What can hang from each mark
z_232: z_197 z_234 z_256
z_962: z_234 z_374
z_197: z_232 z_645
z_234: z_37 z_82 z_417 z_962
z_256: z_232
z_374: z_232 z_962
z_82: z_234 z_256
z_417: z_234
z_37: z_234

Each row was made from one small tree. Brackets hold a mark, then the marks that hang from it, in the order of their numbers. Every link used is in the known rows. Write each row's tree.
Known rows
(z_256 z_232): [-13  -8  13  16  19  -2 -32  -4  -2 -25  16   7 -27 -32  15  17 -19  12
  -1 -10 -14  28  -6]
(z_417 (z_234 z_37 (z_82 z_256) (z_962 z_374))): [  2  -8  18  23 -13 -34 -36 -34 -18 -24  15  31 -53 -40  34   2 -36  31
   8 -21 -41   2 -19]
(z_962 (z_234 z_82 z_417)): [-11  -5  17  20  -1 -27 -32  23 -21  -6   8   4 -37 -39  18   5 -23  15
   3  -6   1 -14  -7]
(z_232 z_197 (z_234 z_962) z_256): [ 21 -27  13  28 -12 -19 -34 -24 -10 -43  32  36 -54 -46  27 -14 -31  18
  -4 -15   3  20 -13]
(z_962 (z_234 z_37 (z_82 z_256) z_417) z_374): [  2  -2  21  16 -11 -33 -49  13 -23   3   3  22 -45 -45  26  13 -32  27
  11 -18 -14 -17  -7]
(z_256 (z_232 z_197 (z_234 z_37))): [-12 -19  14  27   2 -14 -50  -8  -3  -1  32  13 -46 -28  23   8 -34  16
  -9 -12   4  27  -7]
(z_962 (z_374 (z_232 z_197 (z_234 z_37)))): [-11 -20   8  31 -23 -20 -56  -5  -4  -2  23  14 -61 -47  28   1 -38  24
  -4  -7   5  29 -10]
(z_232 z_197 (z_234 z_417) z_256): [ 15 -24  17  22 -11 -24 -45   6 -10 -49  28  25 -39 -52  19  -4 -23  22
   2 -13  18   2  -9]
(z_197 (z_232 (z_234 z_37)) z_645): [ -3 -17  11  25  10   1 -42 -26  -3 -12  36  -1 -42 -22  32   4 -25  13
 -21  -7  12  56  -4]
(z_82 (z_234 z_37 z_417 (z_962 z_374)) (z_256 z_232)): [-15 -16  19  22  20 -26 -51 -25 -13 -28   3  21 -59 -33  21  26 -44  15
  -3 -25 -21   4 -38]
(z_256 (z_232 (z_197 z_645) z_234)): [-18 -23  14  13  17 -14 -37 -17  -6   4  36  17 -47 -31  19   5 -18  12
 -15  -2   6  25  -5]
(z_962 z_374): [ -1  -2   9  13 -10   6 -33   6  -9 -31   3  17 -41 -50  17  13 -14  25
  11  -7 -19  12  -1]
(z_256 (z_232 (z_197 z_645) (z_234 z_37 z_82 z_417))): [-30 -24  23  24  22 -42 -60 -16 -16 -15  28  -7 -46 -16  27   7 -24  15
 -21 -17   4   3 -20]
(z_256 (z_232 z_197 (z_234 (z_962 z_374)))): [-17 -23  15  25  -6 -13 -44  -9  -7 -17  19  31 -70 -48  21   7 -35  16
 -11 -14  -9  10 -18]
(z_232 (z_197 z_645) (z_234 z_37 z_417) z_256): [ 17 -27  19  23   4 -22 -53 -21 -14 -38  32  13 -46 -32  29  -3 -17  22
 -10 -17  19  19 -11]
(z_197 (z_232 (z_234 z_37 z_962) z_256) z_645): [ 17 -28  15  31  11  -9 -45 -53  -7 -37  39  14 -52 -23  40  -4 -29  12
 -27 -25   5  64 -16]
(z_256 (z_232 (z_197 z_645) (z_234 z_962))): [-13 -30  17  24  26 -15 -35 -34  -9 -16  32  16 -62 -26  24  -2 -27   6
 -22  -6   6  27 -20]
(z_234 z_37 z_82 z_417 (z_962 (z_374 z_232))): [-19 -16  18  40  10 -38 -59 -16 -17 -66  -5 -15 -58 -31  33   6 -37  19
  -9 -26 -16   8 -37]
(z_232 (z_197 z_645) (z_234 z_37 z_417 z_962) z_256): [ 22 -33  21  34  14 -24 -50 -37 -18 -59  28  12 -62 -28  34  -9 -26  17
 -18 -23  19  19 -25]
(z_82 (z_234 z_37 z_417 z_962) (z_256 (z_232 z_197))): [-14 -27  21  26  23 -37 -49 -41 -13 -37  18  15 -49 -22  21  10 -53  13
  -6 -24   1   9 -41]
(z_37 z_234): [ -6  -4   6  22  -3   9 -30 -18  -5  -5  11  19 -31 -35  14   3 -20  14
  13   1 -16  14  -1]
(z_962 (z_234 z_37 z_82) (z_374 z_232)): [-20  -6  10  23 -20 -31 -48   2 -15  33  12   9 -53 -39  31   8 -32  23
  -2 -11 -20  21  -5]
(z_234 z_82 z_962): [ -5  -9  14  29  11 -20 -28 -22 -16 -53   8   2 -41 -27  26  -4 -26  15
  -1 -13 -23   7 -19]
(z_197 (z_232 z_256) z_645): [  7 -19  15   7   6  -7 -36 -39  -5 -41  32  13 -17 -34  27   3 -11  20
 -14 -17  -4  61  -2]
(z_374 (z_232 z_256) (z_962 (z_234 z_37))): [  7 -19   9  21 -10 -20 -42 -15 -15   1  32  18 -51 -32  36  -5 -36  15
  -2 -20   2  58 -15]

Write each row's tree
[-13 -24  16  22  14 -31 -42 -54  -9 -10  25  27 -48 -20  23   7 -52  15
  -5 -20 -12  27 -32]  (z_82 (z_234 z_37 z_962) (z_256 (z_232 z_197)))
[-11 -20  12  15 -14 -16 -47 -21 -14  36  22  15 -62 -39  30   2 -27  23
 -10  -6   9  39  -4]  (z_962 (z_234 z_37) (z_374 (z_232 (z_197 z_645))))
[  5 -12   9  17  14 -16 -19 -34 -11 -25  16  28 -46 -35  19   0 -39  13
   8  -4 -15  13 -24]  (z_82 (z_234 z_962) z_256)
[ 12 -15  21  39  22 -39 -46 -12 -17 -53  14   7 -52 -27  32  -3 -44  14
   0 -19  -4 -12 -28]  (z_232 (z_234 z_37 (z_82 z_256) z_417 z_962))
[ -6  -5  18  19   8 -30 -41 -15 -14 -27   7  18 -22 -35  16   1 -29  18
  19  -7 -20 -23 -13]  (z_37 (z_234 (z_82 z_256) z_417))
[-18 -14  16   7  28 -28 -36  -4  -7 -16  15  18 -28 -35   9  22 -34  11
   4  -7  -8   3 -23]  (z_82 (z_234 z_417) (z_256 z_232))
[-11 -25  14  19 -27 -52 -53 -27 -22   6  37  18 -48 -28  40 -16 -41  24
  -5 -25  -4  42 -21]  (z_374 (z_232 z_197 z_256) (z_962 (z_234 z_37 z_82)))
[-10 -19  16  30  15 -52 -56  -1 -16 -45  25  -5 -50 -26  37  -7 -49  12
   1 -15   5  10 -36]  (z_374 (z_232 (z_234 z_37 (z_82 z_256) z_417)) z_962)
[ 14 -20  16   6  -1 -14 -34 -39 -12 -36  29  23 -28 -36  23  -6  -6  26
  -2 -13  -3  34  -2]  (z_232 (z_197 z_645) z_256)
[  0 -20  11  15   3  -8 -31 -13 -10  -7  33  15 -48 -36  22  -7 -16  16
  -5   5  13  18  -2]  (z_232 (z_197 z_645) z_234)
[-20 -27  26   9  17 -51 -29 -58 -16 -15  37  29 -41 -26  27  -6 -31  18
 -10 -14 -21  12 -24]  (z_417 (z_234 (z_82 (z_256 (z_232 (z_197 z_645)))) z_962))
[  9 -19  12  31  -8 -26 -63   6  -6 -33  16  13 -54 -52  28  11 -28  23
  -4 -20   2  23 -14]  (z_962 (z_374 (z_232 (z_234 z_37 z_417) z_256)))
[-23 -18  22   5  -7 -51 -33 -25 -10  -1  36  34 -22 -38  20   2 -34  26
   5 -12 -24   6 -10]  (z_417 (z_234 (z_82 (z_256 (z_232 z_197)))))
[ 10 -21  22  37  38 -22 -48 -11  -7 -48  17  12 -53 -27  26  11 -46   6
  -7 -21   6   8 -29]  (z_82 (z_256 (z_232 (z_234 z_37 z_417 z_962))))
[ -2 -12  20  31  17 -31 -38 -31 -17 -46   4  18 -37 -31  21  -5 -38  13
  12 -13 -20 -23 -27]  (z_37 (z_234 (z_82 z_256) z_417 z_962))
[ -6  -2  12  23 -10 -20 -35   0 -18  22  17   8 -41 -25  28   4 -26  20
   2 -11 -14  12   0]  (z_962 (z_234 z_37 z_82))
[ -2 -14  14  37  16   1 -35 -21 -12 -53   0   8 -48 -33  16   0 -30   7
   5  -8  -3  -4 -24]  (z_37 (z_234 z_417 z_962))
[  1 -14  15  14 -10 -41 -36  -8 -11 -11  31  30 -34 -43  24 -11 -34  25
  11  -3  -7  -7  -4]  (z_232 z_197 (z_234 (z_82 z_256)))
[  5 -20  11  23  -9 -27 -52  16  -5 -35  16  22 -50 -63  22   9 -24  20
  -2 -13   2  15 -12]  (z_962 (z_374 (z_232 (z_234 z_417) z_256)))
[  3 -23  18  44  28 -52 -52 -17 -13 -52  18  -3 -53 -27  35  -6 -53   9
  -6 -16   3   3 -35]  (z_374 (z_232 (z_234 z_37 (z_82 z_256) z_417 z_962)))
